Each row was made from one walk, in order. Every step used is in the known rows, and no mark comes twice. Write each row's walk.
In the rows, 128 means zero.
Known rows:
desev-fupev-getid-limubam-tiba: [144 161 189 129  67  91 108 167 125 203 114 142 141 152 109  69 104  51
 132 115 152 205]
getid-fupev-temi-limubam-desev: [172 186 132 160 109  89  86 144 101 145  97 157 141 147  73 153  99  53
 148  78 177 186]
tiba-fupev-getid-limubam-desev: [144 115 143 158 115  86 104 129 101 170 100 168 102 143 152  98 107  70
 123 106 160 190]
limubam-getid: [102 156 151 134 135 112 144 120 113 158 115 116 124 142 134 107 105 113
 139 129 126 125]
getid-fupev: [148 153 113 134 122  94 126 146 113 132 136 165 142 126 114 155 153 119
 138 116 115 186]
temi-limubam-getid-fupev: [161 221 170 152 111  59 144 130 100 139  97 147 138 151  93 124  98  82
 146 117 143 191]
fupev-temi: [115 112 117 142 142 131  89 131 131 143 126 126 167 126 113 129 119 106
 143 118 139 126]
fupev-temi-limubam: [156 150 150 154 125 110  90 124 133 121 101 119 168 138  86 117  86  84
 140 119 171 135]
fupev-tiba-limubam-desev: [144 165 134 155 132 128 113 134 137 131 110 119 139 132 102 140 109  52
 127  88 148 150]
getid-fupev-tiba-limubam-temi: [154 190 145 156 170  95 101 162 166 116 140 129 225 114 100 157 118  50
 140 126 153 206]
temi-limubam-desev-fupev: [174 194 170 127  73 104 134 137 110 169 103 145  86 170 106 117  96  73
 109  98 178 167]
temi-limubam-desev-fupev-tiba: [142 212 178 122  71 108 134 160 126 168 112 123 101 166  73 109 118  37
 127  89 176 181]
getid-limubam-desev-fupev: [185 159 155 118  86  92 118 158 119 184 114 158  81 146 126 131 108  96
 101 107 149 175]
desev-fupev-temi-limubam: [165 165 160 140  96  94  97 141 130 161 112 144 163 156  90 110  98  73
 127 115 172 168]
desev-limubam-getid: [171 151 141 139 119 122 162 126 102 172 118  97 102 149 148 116 112 131
 127 121 108 114]
limubam-tiba-fupev: [102 135 126 142 142 113 121 136 150 128 131 134  96 139 103 109 115 107
 137 128 123 192]
tiba-limubam-temi: [164 146 151 157 177 127 105 123 162 114 124 114 195 120 145 136  69  94
 110 147 172 136]
getid-fupev-tiba-limubam-desev: [163 190 117 159 124  97 111 152 124 133 119 155 153 129  87 168 132  45
 138  73 133 206]
desev-fupev-temi: [125 127 125 127 113 114  96 147 129 183 139 149 160 144 117 121 130  95
 130 114 140 160]
fupev-getid-limubam: [152 123 163 144 102  97 106 135 111 154 104 140 162 125 142  94 112  88
 132 126 148 150]
temi-limubam: [170 165 162 141 108 109 129 121 129 106 103 123 131 140 100 118  94 107
 126 128 160 137]
fupev-temi-limubam-desev: [153 165 149 157 117 123  90 127 115 144  89 121 128 149  86 125  74  62
 136  91 193 127]

Which walk is each row?
[158 140 148 146 141  81 105 149 159 121 117 142  92 129  95 111  96 108
 125 137 125 208]
getid-limubam-tiba-fupev
[121 184 158 160 147 102 132 123 140 136 107 105 175 134 107 112  98  60
 142 114 122 150]
fupev-tiba-limubam-getid
[190 176 125 143 111  89 161 146  91 178 125 134 117 147 134 145 135 124
 140 108  93 171]
desev-limubam-getid-fupev
[121 141 124 129 103 126  94 148 112 206 128 149 122 155 116 128 119  72
 127  87 162 152]
limubam-desev-fupev-temi
[145 145 128 170 135  99  87 118 121 135  97 146 114 151  95 121  81  67
 131 100 182 174]
tiba-fupev-temi-limubam-desev
[111 166 122 153 142  80 103 140 102 177 122 151 175 136 104 137 122  82
 164 105 123 178]
limubam-getid-fupev-temi
[128 198 168 144 117  87 138 139 137 175 119 127 167 153 112 102 106  48
 128 109 125 187]
desev-fupev-tiba-limubam-getid
[172 127 117 148 130 123 139 144 140 145 136 113  71 148 116 119 118 128
 124 119 109 183]
desev-limubam-tiba-fupev
[109  92  97 155 163 108  88 125 137 133 134 153 148 129 122 125 124 111
 139 124 132 170]
tiba-fupev-temi
[149 134 161 143  93 110 107 136  96 178  91 141 122 138 142 101  99  66
 129 100 170 143]
fupev-getid-limubam-desev
[156 149 150 157  81 111 115 124  94 207 104 167 152 164 158 101  98  37
 111  77 169 176]
tiba-limubam-desev-fupev-getid
[139 174 166 156 121 120  85 139 147 130  96  98 153 145  49 101  67  60
 154 110 175 154]
fupev-temi-limubam-tiba
[105 159 145 108  96 115 134 166 140 168 149 129 140 141 101 110 161  84
 134 118 123 178]
desev-fupev-tiba
[141 194 185 148 117  94 147 111 114 135  88 108 127 155 108  98  73  91
 136 128 156 134]
temi-limubam-getid
[115 170 121 128 121  98 125 168 130 132 146 141 159 121  84 149 175  83
 157 107 110 200]
getid-fupev-tiba
[174 145 143 131 102  95  79 160 121 197 113 157 120 144 111 135 103  71
 116  96 160 168]
getid-limubam-desev-fupev-temi
[140 135 185 141 135 109  97 146 135 160 114 114 197 123 154  91  88  70
 131 153 188 145]
fupev-getid-limubam-temi
[147 155 136 153 142 118 116 134 155 109 121 117 177 118 101 133 120  75
 132 114 127 156]
fupev-tiba-limubam
[137 194 181 146 101  79 114 131 114 189 101 131 160 169  95  88  74  58
 137 115 169 166]
desev-fupev-temi-limubam-getid
[145 104 145 156 123  75 106 129 118 146 111 166 144 129 152  90 118  94
 128 134 137 197]
tiba-fupev-getid-limubam
[117 159 175 166 103  96 118 125 124 140  98 132 132 159  95  58  84  45
 148 117 175 208]
temi-limubam-tiba-fupev-getid
[144 115 131 160 105 124 133 139 113 181 125 117 109 155 135  80 123  86
 139 109 126 191]
desev-limubam-tiba-fupev-getid
[ 91 119 115 156 157 117  81 140 151 144 131 131 134 138  86 108 105  84
 150 117 138 191]
limubam-tiba-fupev-temi
[172 191 134 169 140  67 131 120 111 139 106 166 170 135 126 147  96  86
 136 108 116 192]
tiba-limubam-getid-fupev
[152 165 150 164 148  99 133 102 124 137  98 126 157 139 139 118  73  94
 124 121 129 139]
tiba-limubam-getid
[143 179 167 137 145 112 109 162 175 151 145 112 206 134 117 122 105  47
 116 134 167 185]
desev-fupev-tiba-limubam-temi
[135 135 100 147 133  96  87 149 117 146 134 163 179 122 101 155 142  98
 154 106 127 184]
getid-fupev-temi
[135 165 159 152 176 129 104 144 178 113 133  90 213 117 113 131  93  58
 127 139 167 150]
fupev-tiba-limubam-temi
